Known rows, with every way that one mark hangs from another
[buta [bipud foruz] [mito luru zanifu]]: [  3.8  20.5  -0.1  37.0   7.3 -11.3 -35.5 -16.6 -20.4  46.4  37.5 -10.2
 -14.4 -41.2   0.5   8.8  34.9  29.7 -11.7  21.2 -21.6]
[mito buta luru zanifu]: [ 10.1  17.3  24.0  -7.5  29.1  11.7 -40.4 -21.0  -3.5  41.8  -8.0  23.7
  26.1  -4.2 -18.3 -22.3  26.5  31.7  -8.6   5.5  -4.3]
[buta bipud]: [-39.7 -16.8  -7.9  10.3 -15.0  -4.8   9.7  18.1  16.1  38.1  22.2  -1.0
 -30.2 -13.6  -7.2  -1.7  -7.3  14.5  -6.2   3.2 -14.7]
[mito buta zanifu]: [-12.8 -12.7  42.4  -9.6  25.3  -0.6 -18.6   2.6   5.6  41.6  -8.6  21.5
  29.7  -1.1 -18.1 -20.6  -2.4  25.2   5.1  -0.3 -10.2]
[bekev [luru mito]]: [-10.6  -0.4  -9.9  10.1 -10.4  15.1   0.1  42.2  65.6  40.9 -12.8  20.1
  -1.2 -10.4   7.9   3.0 -21.9  20.3   8.2  -2.3 -16.9]
[bipud [buta [mito luru zanifu]] foruz]: [ -4.9  16.0  23.1  -0.3  13.1 -13.6 -26.9 -17.6 -56.8  29.0  19.2 -34.1
  12.8 -30.5  -8.5 -13.1  22.0  33.3  10.5  15.7  -2.7]
[mito [buta [bipud foruz]] luru zanifu]: [  7.9  15.7  13.0  20.7  32.2   2.3 -53.4 -46.7 -10.7  44.1   7.5   8.3
  13.5 -33.7 -15.2 -12.3  26.1  40.6 -10.3  10.0  -4.9]
[buta [bipud foruz]]: [-36.5  -7.2 -11.6  17.6  -5.1  -4.4  -1.7  -3.7   8.8  32.2  22.0 -25.9
 -22.9 -23.7   2.9  -3.7 -15.6  26.8   2.0   2.7  -8.9]
[bekev luru]: [-31.7   2.3   0.9   0.5  -4.4   7.8  -0.1  26.4  55.8  48.5 -12.4   5.8
  -4.3   9.8  11.7  -2.0 -19.0  19.7  13.5   1.3  -9.6]
[buta mito]: [-23.8  -3.0  13.1  -1.0  -8.5  -3.9  14.3  46.9   3.1  17.8  13.6   2.2
 -12.4   4.9   2.7  -1.1  -0.8  11.1  -5.2  10.5 -20.0]
[zanifu [bekev luru]]: [-42.6 -13.5 -23.5  -2.8   6.1 -10.3   1.0  53.1  34.8  24.5 -27.4   8.0
 -18.9  17.0   9.2  -9.8  -9.9  21.4  13.2   0.1  -2.5]
[bekev [luru [mito [buta bipud]]] zanifu]: [  6.1 -34.8  -7.8  23.0  24.4  17.2 -23.7  47.1  52.3  28.1  -7.9  50.1
 -13.3 -16.0  -1.5   9.8 -39.3  16.5   4.2   5.8 -18.6]
[mito buta luru [zanifu bekev]]: [  1.9   6.4   4.5  -7.1  36.9  -2.2 -43.1   0.2 -12.8  25.9 -22.5  27.0
  14.9   1.0 -19.4 -26.2  33.2  33.6  -7.1   6.2   0.9]
[bipud [foruz [mito [zanifu bekev]]]]: [-23.0  22.4  -5.8   2.0  16.4 -10.6   9.1 -11.7  -4.0   7.2  19.3 -32.6
  11.4  13.2 -12.4 -17.2  -3.2  41.4  12.2  -6.2  -3.3]
[buta bipud mito]: [-28.9 -15.0   1.5  26.7 -14.2 -15.8   8.2  39.3  -2.0  26.4  34.1   5.0
 -35.5 -21.5  -4.7  12.3   8.7   8.8 -13.9  16.7 -25.3]
[zanifu bekev [mito luru]]: [-12.5  -8.1 -33.0   9.5  10.3 -12.2   0.6  28.0  22.0  -5.1 -11.8   0.8
 -39.0  14.1  14.6 -23.4  27.4  26.2 -18.2  -2.4   3.4]
[bipud buta foruz]: [-36.4  -6.2  14.3 -16.4   3.7  -8.5   0.1  -8.2 -31.2  20.0   6.9 -46.6
   5.3 -17.1  -6.5 -22.4 -17.6  31.1  20.5   0.3   6.6]
[foruz [bipud [buta mito]]]: [-40.1 -31.7  27.9 -17.7 -18.0 -11.5  31.7  -1.4 -44.4  -0.6  38.3 -14.7
  -3.6   9.4 -18.8   3.2   9.1   4.3  -5.5  14.1 -18.7]
[luru [mito [buta [bipud foruz]] zanifu]]: [  6.5 -15.5  12.6  24.9  13.5   3.1 -23.4   8.7  14.4  33.1   5.7  20.0
  16.3 -47.8 -17.3  -5.8  -9.7  30.9  -2.5  -2.0 -19.4]
[luru [mito [zanifu bekev]]]: [ -2.8 -14.1  -9.6  -2.4  -1.9  -0.6  -2.7  52.1  17.2  34.2  -6.7  20.9
   3.9 -15.4 -12.7 -13.8  -3.7  21.9   4.3  -7.4 -19.1]
[bekev zanifu]: [-17.3 -27.4  -1.7 -23.2  15.3  17.3   3.1  40.5  10.0  23.0   4.3  10.5
 -18.2  24.7   0.7 -12.6 -35.4  11.4   7.2   1.3 -11.6]
[mito [buta bipud] luru [zanifu bekev]]: [ -2.1  -2.2  -4.2  15.6  32.0 -12.0 -46.7  -7.4 -15.6  32.7  -5.7  29.7
  -4.0 -20.6 -24.5 -15.5  39.7  31.6 -14.5   9.8  -4.2]
[mito buta [zanifu bekev]]: [-21.2 -24.0  23.4  -8.6  34.2 -15.1 -21.2  25.6  -4.7  26.0 -22.3  24.2
  18.1   4.6 -19.3 -25.1   2.9  26.6   7.3  -0.8  -5.1]
[bipud buta]: [-39.6 -17.2  17.7 -24.9  -7.9  -8.9  15.2  19.8 -24.3  26.0   7.2 -15.9
  -4.4  -4.8 -18.3 -20.9  -7.5  15.3  11.6   1.2   0.5]

Rows
[  5.6 -21.8 -13.1   4.3  11.9  24.9 -12.3  56.7  57.5  35.7 -10.7  36.3
 -11.6   1.8   9.1   5.6 -42.4  14.6  12.1   1.1 -19.4]  [bekev [luru mito] zanifu]
[  2.8  -1.4   6.8  13.8  18.2   4.2  -7.9  -5.3  30.2   1.2  -4.3  12.2
 -12.5   3.6   6.8 -21.3  17.4  27.7 -23.4  -0.5   1.1]  [zanifu [mito buta luru]]
[-25.8 -38.5  -2.4  13.1  26.4 -23.2   6.0  42.1  24.7 -19.5 -22.5  14.1
 -23.4  12.8   7.2 -25.5   3.1  24.4  -9.9  -5.5   2.5]  [zanifu bekev [mito buta]]
[-22.7  22.6   5.0   4.1  18.5   2.4  13.5 -20.6   4.3 -14.6  17.0 -26.2
  15.5   9.5 -14.0 -16.9 -17.7  40.9   2.7  -5.1   1.0]  [bipud [foruz [mito buta]]]
[ -3.2  23.1  20.4  -4.0  12.6   5.8  16.1 -63.3 -21.0 -11.0  48.8   9.1
  27.8  30.7 -44.0  -3.2  38.1  28.0 -25.0   5.9 -15.8]  [foruz bipud [mito buta luru zanifu]]
[-16.8 -14.1  18.8  28.9  -5.3 -21.8  -7.3  26.0  -7.3  51.6  37.5  11.6
 -19.3 -27.0 -10.3  11.3  19.9  11.6  -7.4  16.8 -31.2]  [buta bipud [mito zanifu]]
[  8.4 -13.7  21.5   1.8  11.4  10.0 -11.8  28.0  21.9  30.6  -6.8  32.8
  26.1 -24.4 -20.4 -13.4 -10.2  23.9  -1.4  -5.5 -19.3]  [luru [mito buta zanifu]]
[  8.7 -28.8  -3.0   8.3  26.7  24.6 -21.2  51.1  54.6  24.0 -19.2  47.9
  -0.5  -1.8   3.2   3.0 -43.9  17.6   8.5   2.4 -16.7]  [bekev [luru [mito buta]] zanifu]
[  0.3  13.4  -1.1   2.5   9.9 -10.7 -21.7  32.3 -19.8  30.8   5.4  12.9
  -7.4  -0.2  -3.4  -6.6  39.8  20.8  -8.8  15.8 -16.5]  [buta [mito luru [zanifu bekev]]]
[-29.0  -4.2  21.4  -2.7   3.9 -17.0  -0.7   8.0 -46.1   9.7  17.7 -41.0
   1.5 -23.4  -4.2 -11.6  -5.9  26.3  14.4  10.6  -2.0]  [bipud [buta mito] foruz]
[-11.7  19.7  17.7 -14.8  -5.7  -6.1  27.7 -63.8 -50.8   1.7  65.1 -15.6
  16.3  21.0 -50.2  -4.3  45.8  23.1 -13.9   7.9 -13.1]  [foruz [bipud buta] [mito luru zanifu]]
[  5.6 -21.9  14.4  19.7   6.7   2.2 -15.4  23.2  19.0  36.8   6.2  35.7
  11.2 -41.8 -25.0  -5.3  -4.9  22.7  -7.1  -1.9 -23.2]  [luru [mito [buta bipud] zanifu]]
[-17.8  10.4  11.7   9.4  27.9 -17.8   6.5   9.2  14.6   5.1   6.7  19.6
  18.5  21.7 -32.7 -12.1   8.7  33.2   3.6  -1.9  -6.1]  [foruz [mito buta [zanifu [bekev luru]]]]
[ -6.3 -21.9  -2.7  17.3  -1.9   7.9   0.4  34.5  25.2  11.4   2.0  30.2
  -5.5 -35.0 -18.6  -3.6 -16.5  20.0 -13.0  -2.7 -17.4]  [luru [mito [buta bipud]]]
[ -9.4  38.0   9.9  -4.9  14.6  -9.8  -4.1 -47.9 -45.8  15.0  35.1 -43.1
  19.0 -10.7 -30.3 -20.6  19.3  42.9  10.6   1.3   6.1]  [bipud buta [foruz [mito luru zanifu]]]
[-23.9 -36.1  -3.8  27.4  28.5 -22.8  -6.0  42.7  54.8  -3.5 -33.4  22.1
 -20.1  11.5  17.9 -14.7  -0.5  26.6  -2.5  -2.0   2.2]  [zanifu [bekev luru] [mito buta]]
[  2.7 -21.3   5.9   2.3  17.2  -1.3 -14.4  45.0  13.5  17.7 -18.7  35.8
  17.8 -20.1 -20.3 -17.0  -4.3  25.5   0.1  -5.8 -14.6]  [luru [mito buta [zanifu bekev]]]
[-17.7 -10.4  14.7   1.1   7.1 -20.7  -4.4  52.5 -12.9  29.0   5.5  10.5
  -4.5   2.3  -4.2  -6.1  17.3  15.3   2.3  10.8 -21.3]  [buta [mito [zanifu bekev]]]
[-20.1 -15.4  29.6 -15.8 -10.5  -8.5  10.9 -22.6 -53.8  15.3  40.9  -9.4
   5.3   4.1 -22.9   1.3  31.0   9.8  -9.4  18.1 -19.8]  [foruz [bipud [buta [mito luru zanifu]]]]
[ -0.5 -29.9  -1.1  19.7  12.5  -8.7 -17.4  41.0  10.4  23.9  -5.1  38.1
   2.5 -37.8 -25.4  -7.8  -0.4  24.0  -5.5  -2.1 -18.5]  [luru [mito [buta bipud] [zanifu bekev]]]
[-12.1  -2.8  15.0  -9.3   7.4 -23.0 -14.0  24.3 -53.7  27.1  11.1  -1.8
  -4.8 -14.3 -20.8 -13.7  36.3  18.5   2.5  16.0  -5.8]  [bipud [buta [mito luru [zanifu bekev]]]]
[ -3.5  16.9 -13.5 -13.2  14.4  -1.8 -28.2   7.5  -7.9  43.9  -9.3   8.5
  -1.5   6.2  -9.0 -21.9  34.4  28.7  -1.8   3.4  -4.4]  [mito luru [zanifu bekev]]
[-23.6 -28.7  12.8  24.8  30.0 -24.8 -34.5  18.8  15.8  45.3 -14.6  34.0
   1.6 -17.8 -15.6  -5.4   9.4  26.8   6.6   6.9  -9.4]  [mito [buta bipud] [zanifu [bekev luru]]]
[  6.5  23.2  15.4   1.5   3.3   0.9 -19.6  13.6 -11.8  43.1  17.0   9.6
   1.3  -4.6  -3.1  -3.2  35.0  20.0 -10.0  15.2 -20.5]  [buta [mito luru zanifu]]
[-26.3  -6.6  -2.1  33.9  -4.8 -15.9  -3.4  16.3  -8.9  21.3  34.4 -19.3
 -27.7 -32.2   4.9  10.4  -0.6  21.2  -6.5  15.8 -20.4]  [buta [bipud foruz] mito]
[-14.8  23.4   2.5  -5.8   3.9  11.7  32.1 -51.6 -15.2 -36.2  44.1   3.0
  10.9  36.6 -38.6  -2.8  26.0  25.1 -30.9   5.1 -10.6]  [foruz bipud [mito buta luru]]
[  8.1 -17.1  -9.8  -2.6  21.4  14.8  -6.7  20.2  22.9  13.2   7.8  12.5
 -32.4  21.6  14.3 -15.5  -7.9  16.8 -11.3   2.0  -7.0]  [bekev [zanifu [mito luru]]]
[ -7.0   3.8  28.1  -9.8   1.1 -13.9 -13.0   9.6 -48.3  37.0  20.4  -3.9
   2.5 -17.9 -20.6 -10.8  32.3  17.4   1.0  16.1  -9.2]  [bipud [buta [mito luru zanifu]]]
[-13.3  15.4   8.7  -2.3   6.0  -9.2 -14.4  -7.5 -50.5   9.8  17.0 -39.6
  -0.2 -25.7  -4.0 -12.4  13.4  30.3   5.1  14.6   1.2]  [bipud [buta [mito luru]] foruz]
[-20.4  -1.9  35.4  -4.9   9.9  -4.2  34.7 -43.6 -13.4 -11.9  48.4   6.9
  30.9  33.7 -44.3  -2.0  14.9  22.4 -13.6   1.8 -20.7]  [foruz bipud [mito buta zanifu]]
